Each row was made from one walk, in order. Every step used is in the known rows, and no mark comes twice. Write each row's walk.
Known rows:
palos, korob, dapivar, merur, baganin:  .06  .07 -.07  .58  .15  .17 -.28 -.06 -.02 -.04 -.10 -.24 -.31 -.23  .00 -.22 -.38  .01  .22  .31 -.08 -.40
tebovi, palos, korob, baganin, merur, dapivar: -.05 -.06  .41  .06 -.10 -.09 -.17 -.40  .00 -.52 -.04 -.08 -.18 -.04  .01 -.32  .00 -.24  .67  .25 -.21 -.08
poge, pibi:  .11 -.02  .02  .00  .08  .21 -.24  .40  .33 -.07 -.12  .25  .29  .10  .11 -.15 -.26  .11  .13 -.01  .03  .15
pibi, poge, korob:  .09  .13  .17 -.09 -.11  .16 -.67 -.13 -.11 -.11  .21  .16 -.17 -.13  .18 -.15  .08  .56 -.34 -.01  .45  .23
tebovi, palos, korob, dapivar, pibi, poge:  .24 -.10  .34  .61 -.19  .01 -.55 -.59  .10 -.10 -.01  .13  .08 -.32  .37 -.37 -.09 -.06  .15  .11 -.08  .20
baganin, merur, dapivar: -.02  .04  .21 -.12 -.02 -.13  .00 -.24 -.05 -.26  .02 -.04 -.26  .15 -.10 -.32  .12  .03  .57  .21  .01 -.02
dapivar, merur:  .06  .17 -.04  .15 -.03  .08 -.15 -.14  .12  .03  .14 -.21 -.18 -.29 -.04 -.28  .12  .10  .04  .27 -.19 -.17
palos, korob:  .07 -.14  .11  .29 -.26 -.19 -.68 -.16  .04  .01 -.08  .27  .21 -.18 -.08  .06 -.18 -.15 -.04  .07 -.17 -.48
baganin, merur, dapivar, korob, poge: -.13 -.05  .19 -.15  .18  .15  .09 -.06  .11 -.05 -.15 -.01 -.45  .29 -.15 -.13 -.25 -.07  .50  .35 -.27  .04
dapivar, pibi, poge, korob, palos: -.11 -.01  .14 -.06  .10  .15 -.42 -.25 -.11 -.14  .42  .19 -.26 -.09  .37  .07 -.02  .34 -.12 -.06  .27  .18
poge, korob, baganin, merur, dapivar, pibi:  .12  .18  .21  .06 -.05  .02 -.12 -.40  .09 -.09  .41 -.12 -.38 -.24  .27 -.35  .05 -.06  .68  .56 -.06  .02
palos, korob, baganin, merur: -.13 -.26  .30  .05 -.40  .06 -.20 -.39  .19 -.34 -.06  .04 -.05 -.28  .14 -.13  .04 -.29  .28  .41 -.31 -.17
korob, palos: -.12 -.18  .06  .04  .24  .06 -.09 -.06  .00 -.11  .14  .11  .01 -.04  .08  .16 -.09  .06 -.03 -.17 -.13 -.08
palos, korob, poge, pibi:  .04 -.06  .13  .03 -.11  .35 -.40  .42  .40 -.09 -.24  .37  .27  .15  .12  .09 -.52 -.17  .15  .20 -.14  .15
pibi, poge:  .19 -.08  .18  .21 -.12 -.04 -.38 -.21  .05 -.18 -.22  .19  .07  .00  .09 -.35  .07  .24 -.11 -.07  .13  .30
poge, korob, baganin, merur: -.14 -.12  .27 -.18 -.26  .24 -.12 -.29  .13 -.33  .14 -.08 -.22 -.31  .20 -.13  .15  .00  .16  .39 -.11  .04
pibi, poge, korob, dapivar, merur, baganin:  .08  .15 -.03  .45  .17  .28 -.30 -.09 -.06 -.10 -.01 -.26 -.45 -.19  .11 -.32 -.29  .27  .11  .27  .14 -.11
poge, korob, dapivar:  .08  .02  .30  .19  .05  .51 -.26 -.19 -.17  .03  .36 -.05  .04 -.44  .29 -.01 -.21  .24 -.23  .19  .00 -.14
poge, korob:  .04  .13  .06 -.16  .03  .16 -.52  .01 -.06  .02  .31  .04 -.11 -.25  .04  .04  .03  .46 -.29  .03  .25 -.09
tebovi, palos:  .03 -.21  .15  .42  .30 -.17 -.40 -.15  .23 -.21 -.23 -.21  .26 -.34 -.25 -.05  .02 -.03  .04 -.40 -.38 -.08
baganin, merur: -.12 -.19  .06 -.09 -.20 -.07 -.07 -.23  .19 -.08 -.08  .00 -.12 -.07 -.08 -.11  .23  .01  .16  .17 -.11 -.08
baganin, merur, dapivar, korob: -.16 -.08  .14 -.18  .26 -.23  .00 -.34 -.08 -.05  .01  .00 -.58  .38 -.14 -.50 -.01  .17  .69  .15  .01 -.19
palos, korob, dapivar, pibi, poge:  .26 -.06  .29  .51 -.26  .05 -.48 -.52  .04 -.03  .05  .19  .03 -.26  .41 -.38 -.11 -.02  .12  .24  .01  .18

Write each row's walk:
-.06  .00  .11 -.07  .41 -.20 -.05 -.21 -.13 -.01  .02 -.01 -.46  .33 -.17 -.49 -.13  .21  .57  .07 -.01 -.23 -> merur, dapivar, korob
 .00 -.05  .36  .06  .27  .13  .09 -.21 -.01 -.37  .03 -.12 -.25 -.07  .14 -.49 -.23 -.09  .56  .33 -.32 -.10 -> merur, dapivar, korob, baganin
 .06  .12 -.22  .39  .26  .02 -.19  .11  .09 -.04 -.17 -.28 -.39 -.11 -.15 -.26 -.21  .16  .22  .20 -.02 -.26 -> dapivar, merur, baganin
 .16  .15  .43  .07 -.08  .34 -.30 -.27 -.02 -.44  .29 -.05 -.17 -.39  .46 -.37 -.10  .09  .20  .42  .02  .26 -> merur, dapivar, pibi, poge, korob, baganin
-.02 -.05  .07 -.12  .20  .37 -.12  .42  .39 -.03 -.23  .25  .03  .32  .08 -.09 -.48  .02  .29  .16 -.12  .26 -> dapivar, korob, poge, pibi
 .11  .04  .39  .04 -.09  .39 -.33 -.18  .01 -.45  .17 -.01 -.05 -.41  .37 -.26 -.08  .15 -.06  .28  .00  .23 -> pibi, poge, korob, baganin
-.02  .00  .37 -.03 -.16 -.04 -.08 -.34 -.04 -.44  .03 -.01 -.22  .02  .05 -.34 -.02 -.19  .65  .38 -.12 -.09 -> palos, korob, baganin, merur, dapivar
 .25  .19  .08  .24  .13 -.14 -.12 -.25  .09  .08  .26 -.08 -.18 -.17  .10 -.33 -.03 -.06  .61  .35 -.13 -.07 -> merur, dapivar, pibi
-.17  .01  .20 -.18  .01  .12 -.36 -.36 -.15 -.24  .44  .16 -.42  .03  .37  .00  .04  .30  .10  .04  .32  .23 -> baganin, merur, dapivar, pibi, poge, korob, palos
 .05  .23  .20  .22 -.14  .46 -.28 -.37 -.08 -.02  .41 -.20 -.26 -.44  .32 -.31 -.01  .23 -.11  .39  .01 -.02 -> pibi, poge, korob, dapivar, merur
 .07  .14  .14  .34 -.03  .36 -.05 -.29  .01  .05  .27 -.27 -.12 -.44  .16 -.28 -.04  .01  .03  .39 -.28 -.21 -> korob, dapivar, merur
 .02 -.11  .18  .18 -.18  .17 -.39  .06  .19  .01 -.22  .18  .10 -.09 -.11  .25 -.37 -.30  .00  .29 -.41 -.15 -> palos, korob, poge
 .21  .12  .17  .36  .03  .31 -.25 -.34  .04  .24  .50 -.10 -.08 -.54  .39 -.13 -.15  .05  .15  .42 -.11 -.12 -> poge, korob, dapivar, pibi
 .21  .04  .32  .22 -.20 -.04 -.24 -.51  .08 -.30  .02  .08 -.21 -.07  .35 -.57  .09  .00  .48  .35  .06  .41 -> korob, baganin, merur, dapivar, pibi, poge
 .23 -.02  .18  .57 -.10  .12 -.34 -.44  .09  .23  .30  .02  .08 -.51  .34 -.12 -.25 -.25  .27  .43 -.31 -.31 -> palos, korob, dapivar, pibi
 .07  .20  .20 -.13 -.20  .09 -.59 -.37 -.08 -.12  .36  .10 -.40 -.11  .30 -.30  .14  .45  .05  .23  .48  .30 -> baganin, merur, dapivar, pibi, poge, korob
 .00  .03  .33 -.09 -.04 -.01  .08 -.28 -.03 -.44  .04 -.10 -.25  .03  .03 -.38  .04 -.10  .64  .36 -.12  .03 -> korob, baganin, merur, dapivar
-.13 -.05  .16 -.12  .09  .18 -.42 -.17 -.15 -.21  .33  .19 -.21 -.02  .28  .11 -.03  .38 -.24 -.16  .28  .18 -> pibi, poge, korob, palos
-.01  .09  .40 -.16 -.14  .06 -.10 -.35 -.10 -.51  .11 -.03 -.36  .05  .16 -.42  .08  .06  .54  .34  .12  .19 -> pibi, poge, korob, baganin, merur, dapivar
 .08  .08 -.10  .52  .26  .23 -.10  .01  .01 -.04 -.09 -.33 -.35 -.22 -.01 -.26 -.32  .10  .21  .28 -.09 -.29 -> korob, dapivar, merur, baganin
 .05  .16 -.09  .42  .24  .29 -.22 -.01 -.05 -.04  .03 -.33 -.43 -.25  .05 -.22 -.30  .22  .13  .29  .05 -.26 -> poge, korob, dapivar, merur, baganin
-.19 -.25  .24 -.10 -.10  .08  .09 -.38  .18 -.28 -.04 -.08 -.30 -.11  .11 -.32  .09 -.12  .43  .36 -.28 -.06 -> dapivar, korob, baganin, merur
-.02  .01  .12 -.16  .22  .33 -.09  .40  .31 -.10 -.19  .24 -.06  .41  .08 -.17 -.49  .02  .46  .19 -.07  .27 -> merur, dapivar, korob, poge, pibi
 .20  .06  .22  .20 -.18 -.14 -.29 -.48  .07 -.17  .00  .12 -.24  .01  .26 -.53  .14  .10  .42  .25  .15  .36 -> baganin, merur, dapivar, pibi, poge
